What can hang from each mark:
A: H P W
X: P
W: A L
H: A P
Q: L
L: Q W
P: H X

(in the rows, 128 means zero)
Known rows, with every way that one mark hangs from another:
A[P W[L]]: [128 123 144 120 125 129 134 155 139 134  89 111 100 139 127 100 149 144
 131 142 112 123 100]
A[H P]: [110  99 131  96 112 130 136 149 140 127 127 124 124 118 123 104 128 152
 147 149 119 139 106]
H[A[W] P]: [126 109 141  77 130 117 138 145 129 106  90 150  99 117 142 129 161 139
 109 110 122 120  92]
W[A[H] L]: [125 160 124  94 126 123 141 156 128 122 117 128 108 125 142 108 113 152
 114 147 120 122 126]
Q[L]: [140 137 129 127 127 122 139 152 129 130 130 129 114 129 107  82 118 118
 114 129 133 141 124]
P[H[A[W]] X]: [110 139 151   4 120 123 141 146 155 118 110 123 113 134 148  73 136 130
  97 123 113 125 102]
P[H[A] X]: [113 150 139   4 119 124 141 142 151 118 120 127 127 124 145  70 122 129
 106 126 116 129 120]
Q[L[W[A[P]]]]: [132 144 149 139 127 133 146 155 131 131 110 135  72 115 122  84 130 126
 107 162 134 145  95]
L[Q W[A[H P]]]: [117 109 150 139 118 134 134 124 142 133 110 138  91  94 126 123 143 152
 109 194 125 146 107]
L[Q W[A[P]]]: [131 123 153 160 128 139 129 110 135 137  99 139  87  95 125 135 161 136
 106 184 129 142 107]
W[A[H[P]] L[Q]]: [147 130 132  90 124 122 131 142 135 124  94 145 102  96 126 128 139 165
 107 150 117 131 129]
Q[L[W]]: [138 143 146 162 124 122 139 154 135 132 123 132  93 135 118  83  99 116
 108 146 132 140 127]
H[P]: [140 110 130 105 127 126 127 135 133 121 114 141 120 118 128 140 136 139
 137 107 123 127 123]
P[H]: [126 140 124  95 123 129 129 134 147 133 130 116 113 138 132 108 117 136
 122 113 122 131 127]
W[A[H P] L[Q]]: [129 132 134 104 121 130 136 143 135 134  97 130 104  97 118 105 149 162
 115 181 117 138 113]
L[W[A[H[P]]]]: [125 120 143 105 121 126 138 145 136 114 116 149  87 113 152 142 114 154
 118 141 124 127 114]
A[H[P[X]]]: [123  97 144  22 110 127 131 152 152 118 126 137 140 114 134 106 112 148
 142 125 113 132 128]
X[P[H[A[W]]]]: [119 135 129  68 124 112 151 142 142 122 104 133  83 119 146  94 156 155
  99  94 112 124  91]
W[A[P] L[Q]]: [142 144 135 127 132 135 130 128 129 138  86 130 103  98 116 116 167 147
 112 172 121 135 114]
H[A[W[L]] P]: [135 135 144  79 130 112 142 163 130 109  70 143  91 126 144 113 150 147
 107 115 112 112 101]

Rows:
[141 155 132  93 129 135 132 132 148 142  89 118  88 108 119  93 152 155
 107 154 116 138 114] => W[A[P[H]] L[Q]]
[113 139 140 126 122 127 139 139 131 121 130 137  98 122 150 127 108 142
 108 161 129 129 119] => L[W[A[H]]]
[129 110 156  21 111 122 134 173 158 120  98 125 119 133 139  90 114 155
 127 128 101 120 120] => A[H[P[X]] W[L]]
[126 167 142  11 121 141 138 155 156 134 101 109 107 125 142  61 128 148
 126 141 107 129 112] => W[A[P[H X]] L]
[131 118 143 127 119 118 129 143 145 136 102 121 108 125 115 106 135 152
 102 164 114 130 126] => A[H W[L[Q]]]
[145 124 148  98 131 112 134 143 132 118  62 148  93 107 126 117 170 147
  91 138 113 121 108] => H[A[W[L[Q]]] P]
[133 109 140  83 117 116 135 170 145 120  95 128  98 137 136 113 122 162
 127 119 108 118 114] => A[H[P] W[L]]
[115 142 143  21 115 136 143 165 144 125 109 121 122 113 139  73 124 154
 132 166 109 129 111] => W[A[H P[X]] L]
[107 121 144 117 117 134 141 146 138 125 118 133  90 112 145 115 126 151
 124 171 124 137  98] => L[W[A[H P]]]
[136 142 126  69 124 122 139 163 132 115 103 140 100 114 144 123 120 164
 123 126 116 121 121] => W[A[H[P]] L]
[124 121 145  17 122 123 137 145 137 106 102 151 131 104 143 107 141 132
 121 119 116 125 116] => H[A P[X]]
[123 108 157  15 123 122 138 146 141 108  92 147 118 111 146 107 157 133
 112 118 114 120  98] => H[A[W] P[X]]
[148 161 130 136 137 128 128 121 125 135  98 133 107 106 123 126 148 138
  96 160 125 128 134] => W[A L[Q]]
[128 136 140  84 121 129 135 160 157 138  91 100  88 149 131  79 135 152
 127 126 107 126  99] => A[P[H] W[L]]
[138 144 149  62 126 141 129 130 142 138  90 126 119  93 121  94 160 139
 115 177 114 136 120] => W[A[P[X]] L[Q]]
[144 129 145 149 130 123 123 129 137 140  91 121 107 126 115 119 150 136
 100 153 118 126 127] => A[W[L[Q]]]
[124 115 141   8 117 132 136 145 145 113 124 144 126 101 145 115 125 150
 127 131 118 130 118] => W[A[H[P[X]]]]
[108 123 147  28 119 130 142 145 136 116 106 135 134 105 136  81 152 130
 129 149 116 133 100] => H[A[P[X]]]
[116 108 156  22 113 140 132 143 169 137 113 105 112 134 131  74 141 139
 132 129 109 135  97] => A[P[H X] W]
[119 141 142   7 121 146 136 135 156 132 120 117 112 114 139  80 141 141
 128 135 116 137 103] => W[A[P[H X]]]
[124 123 159  57 119 135 132 158 151 135  91 110 118 134 131  77 141 137
 134 147 106 124 105] => A[P[X] W[L]]
